Each row was made from one path, in order. Every step used is in the known rows, and no mark comes twice. Write each row's path.
Known rows
Y -> A: [ 11.6   3.8  -2.1   1.6   4.3  24.0  11.8   3.0 -13.2   4.5   2.6  -9.6
  -3.3 -21.4  16.3  -2.5  11.4  13.8   7.4  25.1  34.2  -5.2   1.2 -17.3
  17.0  11.2   1.4]
S -> F -> D -> M: [  9.5 -25.0   4.8  32.9  34.1  -8.3 -17.3  18.8 -34.7  -0.5   6.4   1.9
  -3.3  -0.6  39.0 -57.4  29.3  50.8   2.3  16.4  21.5 -42.5 -21.9 -49.7
  14.6  52.2  -1.0]
A -> Y: [ 10.0  -7.0   2.6  -4.6  -6.8  15.6  -3.3  -3.3 -21.6   5.0  -2.8 -27.2
  14.8 -16.1  13.7 -10.4   8.0  21.6   3.4  31.4  13.9  -9.0   8.8 -17.3
  17.5   9.9  -2.0]
Y -> M: [ 21.8 -20.6   7.3   7.2   5.7  30.3   5.1  -2.0 -27.2  -1.0  -2.7 -13.3
   7.9 -30.3  13.8   0.4   5.3  21.8  10.7  26.3  10.7 -29.7   8.1 -19.8
  18.1   4.7  -5.3]
J -> R -> P -> Y -> A: [-31.9  36.7  22.3  -3.9  -7.9  -3.6  -1.7  16.4  25.6  -6.6  13.5  25.2
 -11.0  -4.9 -18.0  17.8  30.7 -26.4  -2.2 -24.6 -25.5  41.3 -22.1  42.2
 -12.5   6.1   3.6]
J -> R: [ -2.6  22.6  -7.0   3.7  -7.2   6.1  -7.7  -1.7  -4.0 -17.2  16.1  12.2
   0.4 -24.4  16.8 -10.0  26.6  14.4   3.0  14.9  17.7  -3.8  -0.6 -14.6
  16.8  19.5 -17.5]
A -> Y -> P: [  7.0 -11.4  -2.0   0.9 -11.1   7.0 -10.4   0.9 -37.7  11.1  -3.6 -20.0
  -4.9  -8.2   0.9  -1.9  14.6   8.5   8.9  12.8  -3.3 -14.0   6.1 -10.3
  21.5   0.4   1.3]
J -> R -> M -> Y: [ -0.7   5.6   5.3  -9.8  -7.3  18.3  -1.6 -13.3  17.9 -16.0  15.0  16.6
  -2.4  -6.5   5.5  17.8 -18.0  -1.4  -0.2  -1.8   6.3 -11.0   7.0   1.4
   3.4 -16.3 -16.9]
A -> Y -> M: [ 16.1 -23.9  20.1 -14.6  -5.1  31.8   1.8 -12.5 -19.9  13.2 -16.4 -28.7
  16.5 -23.9   5.5   1.1  -7.2  11.3  -0.4  31.8  -2.7 -22.7   8.2  -2.4
   6.6  -6.1  -2.8]
F -> D: [ 14.8 -11.9  -9.8  27.1  14.4   4.1  -3.4   1.7 -22.4  -2.8   8.4 -17.3
  17.3 -11.9  31.9 -31.5  28.1  36.5   7.1  10.9  30.0 -23.3  -4.3 -29.0
  16.7  25.0   3.7]
S -> F -> D -> M -> Y -> P: [  3.5 -31.2  -7.9  18.2  31.2  -9.3 -25.6  12.5 -39.0   2.3   5.0  22.9
 -31.1  26.9  16.6 -44.2  23.1  20.0   0.6  -9.5   4.6 -52.2 -16.9 -35.5
  12.2  26.0  -7.7]
A -> Y -> M -> R -> P: [  0.5 -21.3  10.3 -12.1 -12.7   1.3   0.9  -1.4  -2.9   0.9 -11.2  -5.5
  -7.4   5.9 -32.2  14.2 -10.6 -28.9   8.1   0.3 -34.4  -4.5  19.7  27.8
   6.2 -13.6  20.4]
A -> Y -> P -> R: [ -4.2   7.7   2.7  -8.6 -19.3   4.1 -16.2  -6.2  -9.2  13.3  -4.5   7.2
   0.8  -2.7  -8.8  -0.1  12.3  -9.2  -6.8 -10.3 -14.7  -2.7  -2.7  10.3
  -8.1  -8.5  -3.8]
S -> F -> D -> M -> Y -> P -> R -> A: [-16.6  -3.8  -7.0   9.5  21.1 -20.7 -14.0   8.9   8.7  20.5   1.0  32.3
 -20.3  35.8  -3.6 -18.7  -2.5  -4.8 -10.2 -45.1  -6.5 -15.5 -30.3  -4.3
 -33.8   6.8  -3.5]
S -> F -> D -> M -> R: [  7.7 -14.0  -5.2  24.4  38.0 -25.1  -6.9  17.3  -8.0 -18.7  12.8  21.8
 -12.8  19.3  18.8 -57.5  13.9  22.6  -2.1   6.5  12.2 -30.9 -14.5 -36.2
   8.4  55.3   2.2]
S -> F -> D -> M -> R -> J: [ -6.0  -6.6  -7.9  28.8  26.5 -69.5 -25.8  15.5  -3.1 -31.4  -5.2  27.7
  -5.3  29.6  26.7 -59.7  25.9  26.0 -15.2   0.6 -10.8  -5.0  -7.5 -30.2
   6.2  36.3  -1.9]
S -> F -> D -> M -> R -> A -> Y: [ -7.6  -8.6   3.0   3.2  25.5 -33.4   5.6  10.3  19.7  12.1  -3.7 -12.4
   0.3  28.7   1.0 -33.3 -21.7   6.0  -8.3  -1.3  -0.5   2.2 -19.6  -7.6
 -20.4  34.1  14.6]
D -> F: [ 14.2 -19.3 -12.7  26.1   3.3  12.4  -9.2   5.6 -37.5   3.6   8.8 -18.7
   3.7 -14.3  37.7 -20.8  19.7  27.7   9.1  22.0  36.5 -21.0  -1.1 -23.6
  29.0  13.7   5.0]
F -> D -> M -> Y -> P -> R -> A: [ -2.8   4.4  -0.7   7.4  21.4  -9.8   4.4  -9.4  11.1   1.8   4.3  21.9
 -15.6  30.1  -6.7  -7.1  -2.7 -12.0  -8.1 -38.4  -4.6   1.2 -20.5  -1.2
 -27.9 -17.4  -2.1]
D -> F -> S: [  2.6 -27.0 -17.0  15.1   2.9  14.7 -29.9   2.7 -40.8  16.3   0.6 -36.7
   6.4  -9.6  36.8 -47.9  16.2  35.4   2.7  12.4  72.7 -19.0 -14.5 -24.3
  20.0   9.7   8.4]
M -> Y -> P: [ 10.1 -10.4 -23.0   2.5   1.2  14.2  -7.1   0.3 -35.0  -7.1   9.2  10.3
 -22.2   4.3  -0.2   2.7  13.9   1.3  12.7  -0.5   9.7 -25.8  12.9 -20.4
  27.7  -4.9 -10.5]
M -> R -> P -> Y -> A: [-15.6  19.8   7.5   2.2   6.4 -11.4  16.7  22.9  25.8 -16.0  13.4  21.4
 -14.2  17.3 -34.2  17.6  10.9 -37.5   5.2 -23.1 -26.2  40.3  -6.2  36.4
  -5.8  10.8  20.2]

Write each row's path
[  0.5  14.5 -23.0  13.0  -4.6 -45.9  -7.4   2.5   1.4 -39.7  -1.0  14.7
   4.3   7.9   9.0 -12.1  17.6   7.4  -3.1   9.5  -5.7  21.0  22.1 -13.7
  21.8   4.8  -4.3] => M -> R -> J
[ -9.1  17.6 -21.6  -5.1  -9.3   1.6   4.3  -3.2  13.5  11.4   5.4  19.2
 -10.8  14.1 -21.1  28.7 -11.8 -23.2   2.0 -35.7  -1.8  10.5   0.1  11.1
 -19.7 -25.4  -6.2] => M -> Y -> P -> R -> A
[ -0.8  12.1  13.4  -1.7  17.4   0.6  37.9   8.7  41.4 -12.5   6.7  -2.9
  15.3   2.4 -29.7  30.4 -30.6 -23.4   1.5 -13.7 -28.0  34.2  -9.1  28.2
 -27.5   5.5   3.2] => P -> Y -> M -> R -> A
[ 19.5 -10.2  -3.0  -1.7   9.5  14.1  16.5  -4.4  -1.4 -19.1   3.5   6.9
  -1.8 -10.4  -7.3   1.2  -9.6  -5.6   6.3  16.3   0.6 -18.6  14.4  -5.1
  12.6   8.4  -1.9] => Y -> M -> R
[-17.5  29.5   2.9 -17.5 -19.7  -1.6   5.9  -8.7  23.5  13.1  -0.1 -22.7
  14.0 -14.5  -0.4  14.6  -9.9  -2.3  -2.8   7.2   4.5  29.8  -5.1  14.1
 -12.1  -2.1  -5.6] => J -> R -> A -> Y
[  2.2   4.6  14.1 -20.8  -4.7  32.1  10.8 -16.4  37.1   8.4  -0.1  22.4
   0.8   1.9  -5.3  27.5 -35.7 -19.9 -12.5 -13.9  12.3  -1.8   0.5  19.9
 -26.6 -35.0  -2.4] => P -> R -> M -> Y -> A
[-14.1  16.2 -20.6  -2.4 -19.5 -33.2 -32.1  -8.7  -1.3 -17.3 -10.2  43.4
  -7.8  19.7  -2.6   2.3  24.2 -12.6 -17.2 -28.5 -25.7  10.7  12.4   7.4
  -3.9 -34.1 -20.3] => M -> Y -> P -> R -> J
[-12.8   9.6  17.6  10.6   2.8   5.0   5.7  25.1   0.2   1.4   7.2   1.7
  -4.9  -2.9 -13.7  17.2  25.2  -9.1  10.2 -13.2 -16.6  28.3 -13.1  22.0
  -0.1   8.2  16.5] => R -> P -> Y -> A
[ 14.0 -14.2   9.1 -11.6   3.0  35.6  17.5  -9.3   8.3   6.8   0.8  -5.0
  -5.1  -2.8   5.0  25.3 -33.7  -1.7   4.2   8.4  23.3 -13.1   8.7  -1.2
   3.4 -24.4   2.9] => R -> M -> Y -> A
[-10.3  20.8   4.2 -12.8 -17.1   3.5   7.5  -6.6  26.7  23.3  -7.0 -17.8
  26.3  -7.6  -7.5  14.4 -17.4  -3.3  -7.2  -4.0   1.7  28.8  -4.4  15.0
 -29.4  -9.3   2.5] => P -> R -> A -> Y
[  9.3   1.2 -10.3 -18.8   5.4  32.1  10.9  -8.1  -3.5   0.8   1.3   5.1
 -10.3  -3.0   6.5   3.0  -1.3  -4.4  -0.5  18.6  34.9 -10.9   9.2  -8.7
  11.6  -6.2  -7.6] => M -> Y -> A
[ -3.8   3.5  20.9 -22.8 -15.7  19.4  12.4 -16.2  29.2  31.7 -19.8 -20.1
  27.9 -15.2 -14.7  26.4 -32.4 -13.1 -11.3  -3.9 -13.9  14.7  -5.2  29.1
 -40.5 -25.4   1.6] => P -> R -> A -> Y -> M
[  6.1 -15.1  16.4 -13.1  -7.7  23.3  18.0  -9.1  -0.1  29.1 -18.7 -47.2
  21.2 -20.3  -4.1  24.2 -30.8   5.0   4.8  17.4  -2.3   3.9   3.3   8.9
  -9.9 -15.6   7.0] => R -> A -> Y -> M
[ 14.8 -25.8  -2.9  10.2  -1.2  17.7  -1.2  -0.9 -23.8  -1.5   8.7  -0.3
 -17.1   4.7  -2.3  26.0 -18.5   3.4  17.5 -10.6  -2.0 -28.6  13.5 -13.1
  19.4 -23.5  -0.2] => R -> M -> Y -> P
[-17.6  15.2  -0.1  -4.1 -31.0 -39.9 -34.9  -8.6  -4.5   1.6 -21.8  13.0
   8.2   7.9  -1.6  -2.3  23.6  -5.6 -20.1 -15.8 -37.8  22.4   5.2  17.1
 -10.2 -27.4  -7.4] => A -> Y -> P -> R -> J
[ -5.3  13.2  13.1 -25.3  -7.3  27.0   9.1 -18.1  34.4  -1.8   7.3  18.0
 -11.4  -5.4   0.4  26.9 -28.4 -19.5  -8.0  -2.7  14.8  -1.9  -0.2  18.7
  -9.5 -26.7  -9.8] => J -> R -> M -> Y -> A
[ -3.8   7.5 -16.8  -6.0  -8.7 -18.1  17.1   1.8   8.3   8.7   0.1 -18.9
 -10.5  15.6 -29.0  22.5 -24.3 -25.2  10.7 -11.4 -12.3  23.1   7.8  14.2
  -1.6  -5.7  14.9] => M -> R -> A -> Y -> P
[  4.7  15.5 -24.9   9.4   5.4 -11.2  28.3   8.6  16.5 -11.5  14.0 -10.3
   1.0   1.2  -9.0  13.0 -18.5  -2.3  15.7   1.7  17.4  21.1   9.9 -10.1
   6.5  14.4   9.3] => M -> R -> A
[-22.0  12.4  31.5   1.8  -6.0   3.3  -8.9  11.0  12.3 -12.1   8.1  21.7
   0.1 -14.1 -20.6  21.2  25.5 -18.7   1.5 -23.1 -50.4  16.3 -15.3  39.2
 -11.7  -0.6  -3.6] => J -> R -> P -> Y -> M
[ -2.1  -2.2  -5.9   2.5 -13.5  -1.7   6.8   4.2 -17.8  27.3  -6.4 -39.1
  -0.8  -3.0  -8.7  21.7  -9.5   2.4  14.6  -1.4  -2.8  12.4   1.1   0.2
   3.6  -8.7  10.7] => R -> A -> Y -> P
[ -8.3  22.6  -7.7  11.7 -16.6 -33.1 -23.2  -1.6   4.1 -20.0  -7.5  22.3
  20.0  -6.4  18.4 -11.5  30.9  17.3 -14.9  -2.5  -8.2  20.6   7.6  -7.1
  -2.2  -7.5 -13.2] => P -> R -> J
[ 13.7 -13.6   9.8 -23.0  -0.8  14.8  11.1 -14.3   6.9  -5.0 -10.6  -8.4
   7.1  -5.3 -14.7   1.2 -21.7 -16.1  -5.3  22.3 -11.4 -11.1  15.1  12.4
   1.1  -2.9   0.9] => A -> Y -> M -> R
[ -0.7  12.7 -10.8 -12.1  -5.0  -9.7  24.7  -1.9  24.4   3.2  -0.3 -26.1
  10.3   6.4 -17.3  14.2 -30.5 -12.9   4.5   8.3   4.8  28.1  10.4   7.9
  -6.2   3.3  12.0] => M -> R -> A -> Y
[  0.8  -5.6   7.7 -18.4 -12.5 -28.7  -7.2 -16.7  11.4 -17.1 -27.6  -3.5
  14.5   5.4  -6.9  -1.3 -10.3 -12.7 -18.5  16.6 -34.7  14.5  22.0  18.7
  -1.1 -22.2  -2.7] => A -> Y -> M -> R -> J
